In the rows, zero is written as 128.
Known rows, with every step that occurs:
rika/fetu/soket/fedi/fimopes/fafevig: [ 60 183  94  74 114  75 126 116  77 103  78 173 159 126 113 121 144 124
  96 110  87 199  86 134  97 159 154 140 132 127 130 140  74 173 174  92
 121 111 167  66 110 118 105  61 153]
gekeg/rogit: [114 116 123 126 104 193 119 115 116  89 149 117 138 108 132  98 121 165
 155 146  97 105 117 127 107 118 126 183 119 137  88 124 121  92 137 136
 148 149  79 132 102 154 121 109 116]
meku/soket: [159 150 156 178 130 140 145 116 170 116 118  77 115 129 135 104 137 118
 142 134 169 148 107 128 150 118 171 169 139  93 128 129 151 102 129 151
 115 172  89 161 165 109 104 143 116]
rovag/rika/fetu/soket: [ 82 177  70  80 107  96  97  84  81  70 119 119 115 152 165 169 163 184
 152 144  87 120  99 152 109 137 129 123 118  79 145 134 132 141 205 102
 153 116 140  87 148 116 123  85 178]
dotibu/fimopes: [151 144 167  96 124 150  74 110 140 162 130 149 125 100  89 105  93 134
 110 122  99  96 107 156  95 102  99 122 114 187 161 108 167 105  83 131
 120 128 107 170  90 175 116 105  81]
dusi/fepa/soket/meku: [ 98 129 109 215 132 122  96 141 158 121 100 129  93 189 188  99 114 163
 111 157 174 125 158 102 107 130 101 126 116 163 154 148 167  96 121 149
 142 109 123 145 185 116 145 129  90]
fetu/soket/fedi: [ 68 138 116 163 129 120 145 125 113 100 102 139 103 148 152  62 147 154
 133 131 109 132 105 153 107 161 143 175 115 166  98 165 104 140 144 132
 134  95 137 127 138 111 136  91 139]
dusi/fepa/soket: [115 141  95 173 125 113 110 146 150 141  90 136  85 186 172 120 141 146
 110 140 170 119 148 110 125 136 105 134 114 178 154 120 166 101 120 152
 147 132 112 155 170 137 133 127  83]
soket/fedi: [ 83  92 156 160 154 155 158 122 132 117 146 136 133 135 128  99 124 128
 140 108 135 139 145 124 116 131 154 160 121 149  93 154 145 144 135 152
 125 102 144 116 112 124 153 100 125]
fimopes/fedi/soket/fepa: [122  71 137 122 143  54 131 129 152 130 196 116 144 108  71 105 103  73
 148 152 209 135 137 148 134  90 114 155 147  91  88  97  81  93  88 106
 129 165 129 118 131 115 117 109 200]
meku/soket/fafevig/fimopes/fedi: [185 123 169 113 135 130 193 151 132 136 157  90 158 109  87 149 115  96
  94 139 124 152 131 131 161 123 140 100 134 100  81 155 135 161 118 143
 117 171 139 147 106 108 114 190 147]
rovag/rika/fetu/soket/fafevig: [ 80 157  75  66 132  96 125 109  69  75 146 127 121 142 173 196 163 205
 127 133  60 115 111 152 129 122 120 107 116  82 131 157 145 173 221  99
 161 111 147  77 153 101 124 111 177]
zelod/fafevig/fimopes: [169 107 157  91 115 160 178 156  91 128 140 103  84 119  90 159 109 134
 108 127  81  78 156 123 123 120 138  49 136 150 130 142 136  97 149 151
 100 122 150 135  97 219 136 146 103]
deki/rogit: [113 123 136 140 119 135 165  88 154 115 141 122  72 129  84 103 103 137
 107 138 148 126 149 105 106  97 146 178 126 130  78  66  79 132 134 121
 192 182 132 156 114 190  90 108  92]
dusi/fepa/soket/fedi: [ 88 120  99 180 146 117 128 152 142 137  99 148  99 192 171 120 128 151
 116 128 160 136 148 103 120 155 109 134 113 176 126 143 156 126 119 163
 141 114 139 139 159 116 146 126  93]
gekeg/soket: [135 122 133 122  97 152 100 112 111 101 118 120  89 166 194  89 155 137
 154 135  94 144 117 106 115 130 128 171 128 142 109 149 124 109 116 146
 188 139 108 136 111 118 110 105 141]
dotibu/fimopes/fafevig/zelod: [186 159 149  58 103 150  75  84 137 177 143 184 150  68  62 122 115  88
 139  83  92  85 147 157 130 108  91 118 103 135 169  72 149 137  67  88
  89 127 124 184  90 176  92 130  76]
dusi/fepa: [115 119 118 165 136 100 109 126 163 137 113 133  90 152 146 115 122 137
 118 121 153 119 172 141 123 134  95 141 126 167 178 108 146 110 115 135
 147 120 100 137 155 176 146 102  96]
fetu/rika: [111 109  58 146 112 127  86 121 126 115 151 104 163 115 142  81 150 154
 157 144 112  86 152 145 104 133 121 126  99 169 181 118 155 131 141 116
 111  85  59 150 140 124 165  92 134]
rika/fetu/soket: [ 73 202  86 114  99  60 118 104  98  82  86 132 109 152 133  96 156 150
 108 113 107 175  98 150  98 157 173 154 119 115 138 145 111 125 185 120
 137 112 135  73 137 108 120  52 134]
koti/rika/fetu/soket/fafevig/fimopes: [121 159  43  81 127 116  84 136  80 109 103 117 173 107 159 117 130 171
  86 126  73 157 110 148 114 140 161  80  96 129 162 181 129 160 175 119
  95  76 105 100 118  91 173 111 143]
rika/fetu/soket/fafevig/fimopes/fedi/loko: [ 90 183  70  84 119  40 150 150  89  95 106 124 169 128  76 152 145 104
  89 107  73 189 105 157 122 160 147  79 121  87 111 182  97 186 181 123
 146 116 161  78 103 103 120 100 151]
koti/rika: [131  88  88 140 141 174  71 122 140 126 134  99 158  88 167  84 130 144
 141 130 139 108 138 130 127  92 155 134 110 143 164 142 162 108 122 122
  94  99  49 155 142 120 174 106 127]
meku/soket/fedi/fimopes/fafevig: [139 124 174 140 148 162 155 131 144 142 104 123 171 102 111 131 121  90
 125 126 135 174  90 110 148 131 148 150 153 112 120 124 106 164 117 123
 100 169 132 153 121 119  86 152 140]
meku/soket/fedi: [127 126 161 190 155 148 167 128 161 109 131  90 136 134 138 104 119 122
 148 122 157 167 108 119 146 140 178 167 138  94  91 156 145 137 132 163
 111 153 124 149 140  86 117 139 124]
soket/meku: [ 94 105 170 212 126 165 107 108 153  97 149 108 120 122 155  63 107 145
 124 151 155 126 158 126 102  98 142 151 126 130 139 159 159  99 140 130
 127  87 118 119 151 122 147 107 119]
rogit/deki: [124  91 157 169 141 120 112 129 162 131 144 145 161 105 133  84 175 126
 160 149 143  87 198  74 133 191 149 186  71 183 102  80 164  96 123 146
 181 154  69 122  84 185 157 146  64]
fafevig/soket/fedi/loko: [135 156 107 216 147 162 144 153 160 115  81 104 141 139 128 147 141 125
 198 102 149 142 114 131 136 191 177 129 149  78 137 138 134 147 121 180
 121 113 109 137 143  79 164 159  90]
rovag/rika/fetu: [ 96 151  98  73 122 122 104  76  93  84 145 116 132 140 156 190 149 164
 154 129 107 121 127 135 117 110 135 114 125  68 148 121 162 141 201 111
 150 122 138  81 134 128 130  87 163]
fepa/dusi: [121 164 168  96 111 137  89 106 156 177 120 115 116 147 145 137 128 108
 115  96 142  83 134 108 140  99 101 114 117 150 123 132 177  82 122 138
 180 119 132  95  89 189 151  78 100]
meku/soket/fedi/loko: [126 130 133 231 182 146 160 154 189 114 107  62 160 127 118 123 124 101
 170 109 157 181  94 120 164 143 181 144 142  55 117 180 145 162 139 180
 121 162 105 166 155  72 105 158 106]
gekeg/soket/fepa: [139  90 111 121 127 108  80 123 138 122 169 117  70 174 208 114 127 150
 138 143 131 163 106 104 123  94  97 163 141 145 120 131 122  78 116 140
 169 133 117 113 149  74 128 120 150]
zelod/fafevig: [125  65 148 127 149 138 179 168 106 112 170  98  67 110 124 154 129 157
 130 110  82  70 158 114 142  93 154 105 146 137 108 156 142 100 160 132
 122 129 116 124 148 185 118 123 109]
dotibu/fimopes/fafevig/soket/fedi/loko: [163 147 113 110 153 144  82 139 149 173  98 161 173  76  74 158  90  92
 165  97 107 112  94 164 115 137 111 101 148 128 155 115 135 168  69 124
 107 137 118 200 108 140 117 159  74]
fetu/soket/fepa: [105 133  88 158 134  65 100 127 148 123 141 126  69 150 167  90 130 169
 114 152 157 132  96 163 118 106 104 164 127 167 140 119 110  77 144 111
 121 107 112 118 191  92 144 111 143]

Rows:
[122  98 155 123 116  91 148 120 137 115 156 119 158 100  54  81 128  62
 161 144 179 124 146 148 128 119 142 164 135  88  85 110  80 118  85 111
 144 167 122 136 101 150 102  93 198] => fimopes/fedi/soket
[164 150 176 142 125 176 157 108 145 143 105 130 171 106  99 128 139  82
 138 105 126 167 108  97 167 151 148 148 131  74 134 103 103 165 109 117
  81 158 141 140 110 107  78 159 123] => meku/soket/fedi/fimopes/fafevig/zelod
[165 145 175 120  81 138 135  99 122 127 124 120 170 114  44  75  86  56
 127 179 170 132 153 151  95 147 119  85 127 113 125 117  93 111  87 133
 106 131 171 140  57 179 131 129 178] => fafevig/fimopes/fedi/soket/meku
[109 109 148 172 105 168  82 107 120  83 129 110  98 165 215  61 124 154
 150 159 100 147 128  97 103 125 123 161 132 126 113 186 126 104 119 148
 184 105 122 128 126  93 120 107 145] => gekeg/soket/meku
[166 113  90 118 131  95 117 122 150 152 156 154 113 103 141 172 124 102
 161 121 194 123 139 150 140 101 127 157 172 113 144  62 115 107 104  93
  99 139 112 151 194  99 150 166 125] => fimopes/fafevig/soket/fepa
[133 149 138 183 122 162 151 124 132 120 105 134 113 147 150 128 135 148
 171 118 148 125 129 131 117 191 173 157 147 119 111 113 130 126 113 163
 115 102 129 118 134  88 172 141 107] => fafevig/soket/fedi
[163  73 159  64 106 129 185 151  83 129 171 106 109 105  48 155 103  82
 115 130  80  81 166 123 120 118 126  45 151 132  77 143 107 107 116 124
 103 125 162 128  70 215 133 123 149] => zelod/fafevig/fimopes/fedi
[153 126 143  55 134 135  78 110 130 175 141 177 149  67  78 126  89  97
 119 113 104  95 117 165 101  77  92 125 130 177 153  94 149 136  72  90
 109 142 112 198 103 188 102 120  94] => dotibu/fimopes/fafevig
[163 137  95  96 128  93  95 118 156 181 146 149 117 109 149 193 112  98
 148 109 190 105 135 134 151  99 103 132 167 114 136  70 130  98 100  95
 125 136 130 132 169 119 160 151 116] => fimopes/fafevig/soket/fepa/dusi
[161  79 118 146 153 109 158 175 126 126 180  96  41 131 152 199 117 184
 145 120 121  75 133 119 146 113 144  93 172 112 126 119 127  67 144 141
  99 120 117 108 189 116 151 168 110] => zelod/fafevig/soket/fepa
[156 122 158 124 127 162 181 132 124 127 189 143 123 113 118 154 178 155
 111  70  81  96 197 122 190 117 133 128  78 103 129 128 171 169 159 124
 124 103 124  99 129 109 125 169  86] => soket/fafevig/zelod
[141 112 126 172 165  95 121 140 176 131 151 112 105 126 135 113 110 165
 149 159 217 131 113 154 139  86 125 165 129 113 183  91 125  73 146 143
 119 159 117 128 186 112 113 154 140] => fedi/soket/fepa
[134 132 191 164 146 174 156 127 150 134  95 106 158 127 120 114 120 114
 119 134 135 177  81 101 141 142 154 145 142 119 128 130 116 145 121 146
 104 162 125 136 112 115  97 144 132] => meku/soket/fedi/fimopes
[134 114 110 116 127  96 149 166 116 155 127 146 122 174 129 162 124 118
  74 141 138 124 167 115 130 138  77  76 116 175 107 141 148 143 105 141
 147 127 153 142 127 138 143 163 120] => dusi/fepa/soket/fafevig/fimopes/fedi
[ 82 178  66  58 121  59  64  85 105 114 143 115 106 167 188 202 135 186
 130 132 111 112  88 137 124 112  83  95 124  83 145 133 140 112 202 102
 168 107 160  53 147 103 147  78 179] => rovag/rika/fetu/soket/fepa/dusi
[155  93 144  93 148 131 186 170 120 145 167 121 185  95  57 173 123  74
  94 118  95 135 164 145 152 108 111  52 122 122  97 165 141 189 128 137
 140 130 146 131  76 147 144 174 135] => soket/fafevig/fimopes/fedi/loko
[ 96 134  23 116 143  78  44 126 121 106 127 107 148 120 181 101 121 177
 111 128 129 164  93 141 110 108 154 127 112 117 168 153 121 106 166 108
  88  78  80  92 167  56 174  76 152] => koti/rika/fetu/soket/fepa
[162 118 132 182 160  89 125 129 195 136 166  76  97 139 155 133 106 133
 123 143 204 164  94 126 156  85 138 161 152  98 136 113 146  72 133 143
  99 166  99 141 200  63 120 161 128] => meku/soket/fepa
[114  70 161 110 145  90 184 154 120 119 185 125 167  86  63 118 132  87
 136 137 145 117 156 151 148 104 133 147 132  93  67 141  94 157 105 110
 155 165 132 127 108 132 102 131 196] => fimopes/fedi/soket/fafevig
[101 115 106 131 141 128 121 154 128 165  80 177 133 162 153 147 126 117
  99 133 144 141 138  97 121 140  87 118 128 187 146 117 128 149 104 124
 132 132 146 150 143 146 120 138 104] => dusi/fepa/soket/fedi/fimopes/fafevig
[ 82 135 127 112 123 134 131 125  98 128  74 174 138 111 129  91 143 122
 110 134  91 143  87 143 108 149 115 157 129 182 124 133  69 166 127  89
 122 112 144 134 116 149 106 104 150] => fetu/soket/fedi/fimopes/fafevig
[ 87 123  77 212 167 116 126 176 166 138  81 124 118 187 158 136 129 133
 134 117 163 147 138 103 132 156 109 112 118 143 142 159 163 141 125 175
 147 121 121 156 167 107 136 139  75] => dusi/fepa/soket/fedi/loko
[123 145 109 132 119 143 118 133 135 163  83 181 134 167 140 147 144 112
 112 108 137 133 159  84 145 160  85 113 107 153 161  97 125 152 101 119
 112 119 152 137 135 134 109 147  92] => dusi/fepa/soket/fedi/fimopes/fafevig/zelod
[139  95 163 132 139 173 181 177  89 125 118 117  87 119 124 187 129 167
 141 115  69  85 120  96 131 160 159  86 169 127 114 135 103 124 137 141
  99 115 142 102 120 154 134 154 113] => zelod/fafevig/soket/fedi/fimopes
[146 117 168  59 108 171 112 113 118 164  91 174 165  72  89 142 144  70
  97 134 118 135 117 122 123  83 100 131 150 171 182  58 101 140 105  63
 119 157 114 142 100 211  91 121 133] => fedi/fimopes/fafevig
[183 147 163 166 133 157 185 134 156 121 158  92 122 120 125 150 164 143
 123  93 114 131 143 117 202 132 161 142 101  56 122 140 162 160 148 143
 111 156 110 136 158  72  91 198  95] => meku/soket/fafevig/zelod
[143 158 147 226  99 172 107 110 151 100 103 110 102 142 169 103 121 163
 162 152 167 111 139 130 106 164 162 148 148 100 151 121 142  88 113 147
 119  93 110 124 166  91 170 145 107] => fafevig/soket/meku
[175 153 158  65  94  93 113 105 142 183 138 122 160 130  49 133  76  46
 111 156 188 122 134 143 121 125  75  63 134 125 124  91  97  81  80 134
 122 144 183 111  48 184 146 124 179] => fafevig/fimopes/fedi/soket/fepa/dusi
[143 103 176  67 148 104 113 148 122 162 172 152 173  70  39 119  85 106
 113 134  97  95 113 168 112 102  90 106 115 147 104 131 118 151  65 113
 140 159 132 159  70 160  91 129 153] => dotibu/fimopes/fedi/soket/fafevig
[179 130 148  86  98  98 133 108 136 151 149 127 156 119  44 113  84  55
 121 171 192 140 139 155 111 127  99  86 135 124 130  87  90  94  88 130
 101 147 167 130  73 166 137 139 183] => fafevig/fimopes/fedi/soket/fepa
[139 125 154  80  93 190 112  99  87 132 101 171 145 144 154 114 161  98
 152 102  58 163 119  80 133 161 107 147 125 124 119 127  81 170  92 117
 152 123 156 116  63 116  83 120 145] => gekeg/soket/fedi/fimopes/fafevig/zelod
[164 168 118 147 121 101  81 120 173 176 131 112  81 165 173 181 112 150
 142 120 195 104 109 119 141 132 104 115 152 119 151  74 145  48 111 145
 135 110 126  85 160  94 185 144 104] => fafevig/soket/fepa/dusi
[ 72 137  40 122 141 108  73 123  99  94 100 118 170 115 170  82 128 168
 124 113  99 168 101 135 105 148 181 134 104 116 139 183 115 148 166 123
  95  69  98  96 132  71 169  69 155] => koti/rika/fetu/soket/fedi
[161 101 128 121 145 104 137 172 130 157 166  86  46 144 158 218 106 176
 133 108 123  51 125 106 153 114 122  71 168 114 121 126 136  56 140 143
 121 116 133  90 165 137 160 150 103] => zelod/fafevig/soket/fepa/dusi
[ 80 146 128 204 105 128  99 112 134  86 100 119  92 139 172  37 129 170
 121 164 127 119 114 154  93 137 132 166 116 149 136 172 114 103 149 114
 136  84 116 131 171 111 135  96 139] => fetu/soket/meku
[ 95 130 124 157 136 140 117 153 134 152  73 159 119 187 157 133 128 143
  93 140 143 145 131  88 117 154  91 115 120 194 152 123 139 131 114 146
 136 123 141 133 134 138 129 128 100] => dusi/fepa/soket/fedi/fimopes
[ 71 156  80  38 120 111 106  89  60  96 108 159 161 122 147 192 151 155
 136 137  66 139  86 137 109 137 108 107 136  89 145 126 101 190 190  74
 140 120 171  84 120 128 110  87 195] => rovag/rika/fetu/soket/fedi/fimopes/fafevig
[129 149 142 115 102 199 148 126  97 147  90 175 158 145 121 133 170 103
 118 115 132 142 120  66 142 138 131 128 102 140 113 104 135 152 111 117
  98 128 167 134 108 106  94 149 102] => fepa/soket/fedi/fimopes/fafevig/zelod
[ 99  88 174  89 144 177 145 125 111 155 116 181 181  92  97 131 123  83
 110 118 111 152 126 111 114 117 118 136 145 170 130 109 102 178 117  96
 115 123 157 121  84 168 115 111 140] => soket/fedi/fimopes/fafevig
[101 100 138 133 126 162 124 118 102 100 127 131 108 170 194  87 139 139
 162 120  86 162 119  98 112 153 132 169 130 140  76 180 117 145 111 165
 180 120 143 118  93  91 122 102 150] => gekeg/soket/fedi
[160 150 155 157 141 154 182 142 132 118 145 129 131 106 111 127 166 172
 143 109 129 100 162 144 187 134 151 144  75  72 169 120 141 155 159 147
 128 148 126 124 144 120  87 194 111] => fedi/soket/fafevig/zelod
[189 145 168 137 140 154 191 150 138 133 136  93 138 118 119 153 121 130
  92 139 121 148 121 135 164 123 148 102 126 116 125 155 165 152 150 159
 114 167 128 152 129 113 116 206 110] => meku/soket/fafevig/fimopes
[155  89 168  61 126 136 190 147  95 148 186 142 162  99  69 161 119  87
  71 128  93 119 175 145 137 110 106  74 122 155  78 145 135 172 123 122
 131 121 160 119  72 158 152 160 149] => soket/fafevig/fimopes/fedi
[128 135 124  86 106  99 169 148  86 122 131 142 125 123 104 110 141 127
  82 145  77 121 127 166 120 142 107 107 111 171  88 160  97 160 133 108
 141 112 149 127  98 137 135 140 165] => fetu/soket/fafevig/fimopes/fedi
[164 140 107 118 105 135 134 111 128 135 114 159 127  91 126 153 147  92
 172 115 165 110 150 151 135 128 153 161 162 111 135  77 121 133 101  94
 112 145 109 169 164 139 135 154 112] => fimopes/fafevig/soket
